Every row comes from one small tree of marks. The marks that hang from a mark follow it in brackets, in the order of their numbers. Every link used is in the known rows. Which tree was each row made from?
Known rows
k36[k516[k936[k613[k457]]]]: 106	305	-30	37	17	-62	82	-34	92	56	-439	-77	-293	418	-130	231	-232	74	221	199	43	-124	92	8	-111	103	104	53	66	-42	204	11	206	-157	-90	39	124	-347	241	-328	-103	113	16
k966[k613]: 35	113	-11	90	27	-25	5	49	-65	-19	-154	-79	-85	184	114	12	55	38	133	-60	59	-41	68	17	-55	25	156	25	-6	-113	53	-103	81	-36	-24	-108	54	-68	-71	12	111	-130	-102
k195[k516 k613[k457 k819 k892 k966[k493]]]: 307	196	-322	28	25	-90	270	155	-39	-63	-230	-258	-419	811	-258	482	-209	479	-131	-159	298	-136	137	171	-128	91	114	-116	-57	-387	256	123	138	-106	-185	-122	-11	-201	-112	-266	-276	-9	-211
k36[k516]: 28	28	30	6	19	13	99	45	34	39	-148	-40	-48	-35	19	109	-101	-36	103	114	-38	35	-5	51	-83	28	-47	26	-34	-44	-35	-2	128	-56	0	-18	5	-26	114	-137	-33	28	-2
k516[k936[k613[k36 k195 k819 k892 k966]]]: 63	168	-234	-32	-74	-38	278	75	63	10	-434	-211	-540	757	-266	463	1	324	-51	-51	-154	-253	71	-98	101	51	282	-296	112	-233	517	125	235	-111	-606	169	-80	-431	-130	-295	-373	-150	87
k819[k613]: -56	80	-23	-84	34	95	37	-112	60	124	-127	-18	30	116	162	-30	95	96	36	-7	88	-45	-30	-4	59	56	65	23	134	80	68	-46	-164	-41	7	-114	-72	-24	9	-28	-74	-80	35
k936[k613[k36]]: -81	-53	-158	41	-16	-130	-35	34	30	151	-224	75	-236	350	-26	43	-15	-9	65	-28	-20	-118	41	-123	-21	39	236	-165	112	-4	152	34	197	-35	-106	-17	-127	-230	121	-104	-28	28	43
k819[k613[k36 k195 k457 k892 k936[k516]]]: -118	66	-279	-16	-108	-56	282	55	296	179	-487	-331	-311	608	-124	384	-113	286	25	-105	26	-164	127	-15	97	263	282	-412	43	-82	490	302	25	-217	-445	31	-183	-449	-64	-336	-417	-198	-57
k36[k516[k936[k613[k457 k819 k892]]]]: 194	391	-14	-116	40	119	269	134	42	13	-468	-244	-433	589	-224	603	-300	211	114	182	23	-104	103	138	-48	93	55	38	27	-168	369	100	278	-127	-246	14	54	-360	112	-401	-227	82	12
k819[k613[k195 k892]]: -93	-63	-138	8	-16	231	250	42	188	215	-127	-173	-5	167	1	190	105	231	-27	37	17	-22	-12	145	78	61	108	-169	100	-113	265	67	-150	-17	-289	15	-219	-82	-175	-69	-241	-182	13
k516[k936[k613]]: 28	180	-6	73	-102	15	-26	-82	65	155	-164	11	-151	333	-19	17	-44	57	88	129	25	-108	104	-92	-5	93	115	112	125	14	123	-69	104	-15	-88	22	64	-239	117	-129	6	41	155
k516[k936]: 66	180	35	26	-90	-44	66	-130	45	-35	-46	-82	-15	110	8	1	-67	79	38	58	6	-86	66	-52	18	7	-17	94	34	39	54	-33	-24	-66	-56	32	163	-76	94	-104	9	-42	100
k36[k516[k936]]: 91	201	71	29	-85	-14	161	-91	72	-2	-188	-112	-62	67	29	104	-172	42	141	168	-29	-54	57	-2	-63	28	-59	123	0	-1	5	-35	105	-122	-61	12	161	-100	202	-243	-35	-11	99
k516[k936[k613[k195 k457 k819 k892 k966]]]: 146	332	-154	-52	48	45	244	85	59	-78	-448	-242	-543	729	-395	542	-70	380	-36	15	-72	-219	64	31	73	86	212	-210	68	-267	570	138	143	-111	-506	203	3	-445	-214	-271	-414	-58	-26
k892[k613[k195 k457 k819 k966]]: 83	255	-192	-181	286	-15	190	129	-154	-296	-162	-107	-342	602	-269	309	42	219	-42	-172	-197	-224	-13	38	19	49	115	-146	-70	-156	434	-6	-61	-53	-377	175	41	-210	-325	-119	-399	-187	-275
k457[k824[k557[k342 k613[k819]]]]: -104	-1	364	66	40	97	221	110	-162	-153	-199	-164	-138	393	3	-39	26	5	8	-208	20	-136	171	100	127	-10	148	273	31	-37	282	-127	-180	31	-409	6	-272	-38	-143	-69	117	-62	96
k342[k892[k613[k36[k516[k936]] k457 k966]]]: 191	391	-287	-167	347	-124	349	-127	-88	-385	-514	-71	-519	595	-93	374	-222	192	181	-1	-189	-253	140	193	-181	-29	283	-149	-96	-149	474	-122	18	-361	-224	230	424	-426	124	-380	-249	-92	-147
k925[k457[k613]]: 65	186	33	-41	157	228	139	-3	-70	-23	-115	-47	-60	171	47	-65	-89	-181	-19	148	99	-123	50	158	15	-189	128	-44	-52	68	23	13	80	-41	-17	-56	-9	-20	-71	-9	30	49	-188
k557[k613]: -60	6	18	32	87	-48	55	62	-85	-16	-43	5	11	192	32	-59	-28	130	42	-151	79	-68	78	66	-9	-30	122	123	122	-97	116	-44	-34	-53	-54	-124	-44	-19	-23	-29	51	-61	-95
k966[k493 k613[k36 k457 k819 k936]]: 91	318	-258	-72	-20	-447	230	105	-177	-349	-479	-436	-444	773	-146	261	-118	283	38	-400	83	-301	288	-215	-91	25	174	-273	-82	-124	202	94	323	-206	-244	-172	12	-416	69	-222	-44	-314	-229
k892[k613[k195[k516] k819 k936 k966]]: 108	220	-102	-37	32	-24	254	102	-61	-128	15	-138	-308	574	-62	162	-2	207	2	-134	-132	-267	103	-194	77	241	62	-42	-128	-125	289	-38	14	-54	-402	34	32	-284	-215	-259	-437	-288	-128
k892[k342[k557] k613[k36 k195]]: -165	-151	-515	22	117	20	161	102	-66	-41	-64	-114	-213	535	-24	-173	88	-37	-196	-120	-328	-355	-76	226	-33	94	201	-220	10	-32	290	-132	-167	66	-289	265	-44	-137	-105	40	-333	-259	-95
k925[k457[k613[k936] k824]]: -29	251	234	-65	0	92	318	-10	-137	-96	-151	-92	-197	312	93	-85	-142	-189	-23	155	50	-177	270	-58	-2	-184	120	-119	-229	262	138	88	-26	-57	-167	21	18	-247	-101	15	4	19	-146
k925[k457]: 132	73	-29	101	158	66	112	-60	56	-72	-36	-3	-75	45	-96	-75	-76	-114	-49	72	57	-8	19	112	83	-110	95	-3	-7	31	-56	121	110	-50	22	-3	-18	-50	-46	26	61	115	-117
k824[k457[k613]]: 30	95	14	-256	156	237	54	-41	-87	-2	-97	-39	-14	120	77	11	-66	-115	26	142	73	-172	152	136	-54	-140	66	-30	-88	92	127	-197	-28	-107	-113	-94	-74	97	-22	-10	-56	47	-109
k925[k457[k613 k824[k557]]]: -6	171	259	93	101	200	165	-36	-30	6	-207	80	-167	246	58	-101	-70	-311	-110	281	-14	-177	149	110	-42	-264	146	-72	-167	59	155	-142	-90	-20	-177	159	-110	-52	-114	8	13	62	-63
k936[k516 k613[k36 k195 k819 k892[k342]]]: -208	-112	-400	-68	-146	221	234	246	154	400	-364	-201	-388	812	-224	343	14	91	-37	2	-80	-177	154	140	109	268	256	-125	120	-155	378	239	303	117	-473	70	-365	-211	-171	-226	-287	-139	143
k342[k892[k613[k195 k936]]]: -46	67	-143	-22	84	163	298	87	-19	-129	103	-101	-122	219	-46	68	-11	52	52	-49	-292	-135	242	45	-21	83	69	-83	-126	-85	274	-125	-104	25	-266	179	95	-341	-155	-110	-154	-271	-68
k819[k613[k36 k892 k936[k516]]]: -101	72	-172	-77	-136	11	172	-11	218	245	-403	-208	-245	469	97	306	-69	218	12	-48	72	-83	127	-42	82	267	249	-182	97	7	311	179	44	-156	-255	-89	-113	-311	53	-260	-212	-140	98
k516[k936[k613[k36 k195 k457 k966]]]: 25	184	-284	83	22	-313	104	-86	104	-71	-523	-104	-516	698	-290	198	-35	247	68	-57	-87	-318	60	-162	26	40	362	-384	108	-128	461	106	144	-221	-428	230	49	-498	2	-262	-326	-80	-29
k819[k613[k457 k936 k966]]: 83	344	-84	-147	140	-170	52	-158	-9	-205	-420	-171	-352	401	-56	187	26	306	19	-104	45	-222	17	-143	95	130	208	-192	67	39	312	30	-179	-199	-166	-22	124	-358	-38	-99	-241	-131	-126
k457[k613]: -64	108	59	-132	10	164	29	61	-140	37	-86	-59	12	118	152	8	-5	-80	50	77	52	-107	32	33	-67	-90	35	-37	-41	29	68	-114	-16	9	-37	-59	23	27	-14	-32	-32	-59	-71
k966[k493[k936[k516]] k613[k195 k892]]: -144	-98	-241	209	-157	84	326	120	210	215	-479	-395	-99	595	-26	154	59	152	-83	-124	65	114	303	165	-125	239	204	-8	-48	-359	174	43	431	99	-175	91	-153	-327	-265	-203	-117	-143	55
k195[k516 k613[k892 k936]]: 194	45	-46	220	-211	35	189	162	84	113	162	-193	-148	351	19	221	-266	225	14	51	161	-78	161	-9	9	224	72	19	-67	-172	122	42	11	34	-147	-176	43	-243	0	-188	-72	-48	-49
k457[k613[k195 k819 k892]]: -68	87	6	-189	-48	355	310	288	-91	48	-74	-279	-84	311	-34	341	-8	77	-70	38	-58	-108	46	129	30	-87	-12	-190	-90	-165	309	41	63	59	-384	11	-180	-40	-255	-132	-277	-199	-86
k457[k613[k195 k819 k892 k966[k493]] k824]: -160	92	-85	-226	-63	118	472	211	-174	11	-391	-251	-335	662	-116	335	86	255	-193	-62	19	-156	244	96	-182	-181	82	-338	-194	-156	398	83	44	-23	-520	165	-188	-130	-359	-81	-346	-183	-69
k557[k342 k613[k892 k936] k824]: -61	-147	152	124	16	-44	369	127	-157	-251	-245	-383	-87	286	-169	131	-139	302	158	-298	139	31	194	295	190	203	225	239	144	67	365	162	-46	-39	-505	-81	-155	-186	-40	-44	208	-98	-64
k557[k342 k613[k457 k819 k936 k966]]: 107	275	76	-136	208	-139	208	105	-274	-513	-412	-436	-423	592	-212	209	-58	347	104	-444	98	-251	120	10	220	134	259	91	95	-68	391	102	-25	-147	-402	-111	8	-353	-150	-154	-44	-142	-183
k819[k613[k195 k457 k892 k936 k966]]: 44	196	-195	-59	98	-35	268	0	124	-104	-428	-320	-390	449	-214	390	27	449	-47	-70	-31	-196	28	0	111	138	256	-380	37	-146	508	142	-175	-162	-459	110	-23	-421	-235	-137	-411	-221	-142

Write each row's tree
196	189	-141	40	109	-157	-12	26	-75	-179	-149	-53	-304	449	-208	224	-81	219	1	-81	24	-124	-24	44	-32	50	196	-117	27	-154	229	13	-93	-30	-84	-1	148	-214	-110	-11	-91	28	-210 -> k195[k613[k457 k966]]
10	165	-491	-108	27	-120	159	24	58	-5	-600	-346	-532	739	-363	374	-58	403	-121	-44	139	-193	289	240	-96	283	244	-103	-9	-184	304	184	116	-70	-285	141	53	-292	-115	-108	-187	-131	-29 -> k613[k457 k892[k342] k936[k516] k966[k493]]
32	154	-220	-106	47	-81	13	38	-96	37	-400	-50	-399	623	-196	201	107	235	-88	-135	35	-106	126	-91	-108	44	127	-49	119	-169	125	-2	285	6	-140	-15	-133	-226	-38	-106	-136	-21	44 -> k936[k613[k819 k966[k493]]]
72	178	-175	-152	344	143	177	34	-109	-228	-55	32	-166	284	-50	166	-99	31	69	-35	-89	-66	122	297	-124	-15	116	-16	-109	-87	292	-130	-141	-90	-7	131	205	-196	-72	-84	-93	-24	-210 -> k342[k892[k613[k457]]]
-114	201	-82	-36	48	-146	227	58	12	-40	-346	-27	-429	731	-188	205	-23	128	15	-58	-152	-167	264	-87	-98	240	245	-193	-217	21	529	104	-129	-119	-448	315	77	-449	-324	-140	-403	-110	-157 -> k892[k613[k195 k457[k824] k936[k516] k966]]
-87	67	-6	13	7	64	-22	-26	161	164	-446	-46	-190	546	-44	91	-96	-97	6	20	26	79	144	-15	4	289	194	111	32	-48	206	72	319	100	119	92	-37	-439	-17	-231	-163	250	71 -> k493[k936[k516 k613[k457]]]
-49	57	-342	-1	-122	-393	50	-76	84	26	-515	-157	-412	574	-145	149	-19	236	-80	-230	13	-142	232	-222	-106	184	236	-256	8	-89	129	155	292	-181	-201	56	2	-340	89	-225	-158	-132	61 -> k613[k36 k936[k516] k966[k493]]
127	113	-64	167	-139	134	133	-10	187	302	-148	-32	-202	414	35	178	-185	179	81	230	227	-82	131	82	-20	176	155	103	62	-141	203	9	148	-99	-148	-40	28	-227	117	-307	-141	86	142 -> k195[k516[k936[k613[k892]]]]
-48	151	187	-58	86	191	277	-11	-124	-4	-154	31	-104	258	114	-117	-92	-242	-26	179	107	-97	171	107	-51	-272	129	-83	-190	208	101	57	-30	-46	-81	26	-40	-58	-136	58	20	128	-165 -> k925[k457[k613 k824]]
-28	75	-185	-28	34	-116	237	214	55	24	-433	-168	-398	583	-261	355	-163	42	142	-69	-137	-182	40	-99	-26	48	130	-324	10	-136	311	197	374	-120	-345	33	-257	-369	75	-391	-342	-42	-100 -> k936[k613[k36[k516] k195 k457 k819]]
-39	278	128	-22	-112	-11	391	89	45	64	-403	-161	-364	648	-188	290	-189	52	158	130	-95	-164	224	-112	-71	30	9	-91	-104	26	375	155	158	-111	-392	161	-91	-424	1	-350	-328	40	44 -> k36[k516[k936[k613[k195 k457[k824] k819]]]]
15	262	-228	95	-77	-255	57	57	51	24	-526	-304	-308	625	-110	167	-95	211	108	-199	201	-98	343	-38	-188	245	206	-50	-59	-151	121	76	294	-157	-80	-94	46	-360	12	-202	-5	-160	-137 -> k966[k493 k613[k457 k936[k516]]]
49	78	-310	-90	122	-100	227	210	9	-85	-511	-186	-622	766	-400	562	-39	309	-70	-138	-120	-215	5	13	56	34	336	-490	42	-289	578	233	248	-131	-533	166	-187	-427	-212	-244	-437	-62	-148 -> k936[k613[k36 k195 k457 k819 k892 k966]]
-34	327	-141	-371	-35	319	193	164	-156	38	-435	-348	-453	721	-38	449	-8	165	-81	60	-19	-261	185	140	75	214	171	14	-49	-64	384	50	64	66	-381	-4	44	-172	-245	-130	-257	-226	12 -> k457[k613[k819 k892[k342] k936[k516] k966]]
-16	200	-233	-85	74	-226	59	61	4	-71	-288	-82	-331	669	-92	214	-200	65	75	-143	-58	-211	184	-80	-65	268	235	-112	-70	27	357	76	66	-158	-203	52	113	-377	54	-266	-204	-107	-173 -> k892[k613[k36 k457 k936[k516]]]
-98	38	-185	-50	50	-141	119	92	83	195	-725	80	-653	845	-199	454	-104	164	-13	31	77	-58	175	93	-142	129	482	-374	-55	-101	582	282	155	-197	-343	224	-88	-435	-138	-198	-304	212	-33 -> k936[k516 k613[k36 k457[k824] k892 k966]]
120	241	-30	-166	12	-265	221	55	-108	-307	-401	-226	-477	396	-96	369	-126	140	49	-148	-207	-208	32	-271	40	62	72	-226	-72	-59	179	120	269	-189	-288	-15	58	-344	97	-288	-251	-157	-46 -> k613[k36[k516] k819 k936 k966]
-119	144	-363	-67	-95	-307	88	-192	129	148	-650	-182	-376	694	30	106	72	330	-44	-233	105	-200	199	-222	-49	236	300	-239	139	-13	194	108	129	-228	-200	-73	-71	-368	108	-243	-230	-205	93 -> k819[k613[k36 k936[k516] k966[k493]]]
-94	221	153	-240	-106	143	453	235	-201	-128	-275	-302	-407	555	-56	410	8	175	-114	-5	-147	-221	212	-93	5	-65	91	-349	-259	-38	513	100	-57	-21	-614	172	-66	-327	-387	-95	-383	-225	-82 -> k457[k613[k195 k819 k892 k936 k966] k824]
5	86	-64	47	-25	-294	292	-83	-115	-248	-373	-169	-301	779	-125	52	-59	203	-187	-181	58	-60	266	-34	-170	4	156	-72	-148	-64	224	-1	22	73	-27	165	102	-438	-171	0	-98	108	-93 -> k195[k613[k457[k824] k966[k493[k936]]]]
-140	79	61	38	-81	-72	457	42	-37	-84	-210	-175	-264	458	0	-100	-122	-167	-29	24	-74	-303	270	-169	39	-211	219	-437	-238	211	261	200	64	-119	-436	111	-142	-361	-133	-82	-156	-129	-170 -> k925[k457[k613[k36 k195 k936] k824]]
-10	-30	-353	-21	42	-376	67	-80	-39	-121	-390	-65	-302	401	-137	54	69	234	-101	-215	39	-151	86	-70	-133	-65	208	-302	38	-128	82	47	176	-170	-148	63	-20	-132	56	-65	-91	-110	-31 -> k613[k36 k966[k493]]
-77	13	-241	19	8	-124	-120	-19	113	273	-525	135	-442	585	-69	174	32	48	56	-40	-7	-62	50	-109	-38	205	389	-171	139	-106	253	104	290	-107	-149	59	-91	-297	20	-201	-188	95	86 -> k936[k516 k613[k36 k966]]
-98	-73	-13	39	-83	257	74	70	196	327	-380	-72	-165	466	13	233	-62	-41	-75	114	6	176	148	112	13	311	200	142	54	-141	225	62	354	178	10	106	-109	-374	-103	-193	-137	213	200 -> k493[k936[k516 k613[k892]]]
99	164	-116	-425	218	238	373	-21	-169	-256	-493	-370	-292	643	-83	358	-32	160	-278	-38	45	-151	285	197	-67	-113	94	-34	-135	-153	300	-171	271	-22	-219	23	-81	-179	-221	-125	-268	18	-52 -> k824[k457[k613[k819 k892 k966[k493[k936]]]]]
316	258	-168	58	-150	-91	321	26	1	-71	-134	-216	-423	789	-43	435	-239	381	-32	-75	114	-251	60	-38	70	95	194	-80	12	-253	331	79	109	-160	-338	-118	147	-264	-3	-365	-274	-91	-18 -> k195[k516[k936] k613[k36 k819 k892 k966]]
-67	-168	-32	32	269	-148	423	-12	-191	-437	-421	-243	-173	368	-181	15	-182	167	257	-465	115	-18	186	422	109	-17	355	3	117	55	433	173	-33	-249	-347	-14	-101	-219	80	-155	162	-5	-178 -> k557[k342[k892] k613[k36 k457] k824]
-5	104	-162	85	-134	-104	142	159	75	102	-437	-256	-359	535	43	361	-111	143	113	-105	44	-80	221	-24	-31	241	343	-173	-52	-171	292	119	283	-145	-286	-87	15	-352	-39	-217	-33	-183	-49 -> k966[k613[k36 k892 k936[k516]]]
-129	106	46	-35	-148	91	163	115	-48	8	-44	-247	-54	182	38	16	-1	-6	32	10	-105	-211	139	-162	12	7	18	-211	-95	23	168	-32	-12	34	-305	29	-45	-214	-87	-103	-172	-264	-62 -> k457[k613[k195 k936]]
70	125	213	256	127	14	329	82	35	-129	-230	-65	-321	418	-151	107	-206	60	-162	85	-12	-172	303	150	56	-124	279	3	-67	-136	356	8	-77	-86	-397	127	-125	-300	-167	-44	56	-14	-98 -> k925[k457[k824[k557[k613[k892 k936]]]]]
76	300	66	-73	-97	78	55	-20	-27	71	-154	-71	-205	474	-50	161	-58	80	44	44	-25	-137	105	-156	71	88	22	163	113	12	154	-19	174	16	-135	-35	16	-239	75	-202	-82	-5	155 -> k516[k936[k613[k819]]]
67	241	-444	-122	210	-504	144	-19	-166	-386	-447	-160	-521	804	-256	218	-61	359	-54	-287	-40	-361	214	-111	-176	76	288	-297	-51	-85	355	-32	65	-224	-303	120	180	-428	27	-152	-208	-241	-249 -> k892[k613[k36 k457 k936 k966[k493]]]
-21	41	-121	125	-157	-185	299	-40	167	6	-247	-203	-133	222	-69	93	-144	55	141	36	-145	-158	58	-106	-19	-6	39	-199	-9	-56	132	75	181	-191	-336	105	9	-216	185	-339	-195	-164	81 -> k613[k36[k516[k936]] k195]
19	110	-312	-112	63	-250	153	81	-65	20	-640	-102	-536	714	-185	322	-31	205	20	-131	-29	-165	114	-122	-179	27	184	-201	91	-188	145	69	493	-144	-220	-26	-168	-321	165	-308	-206	-29	26 -> k936[k613[k36[k516] k819 k966[k493]]]
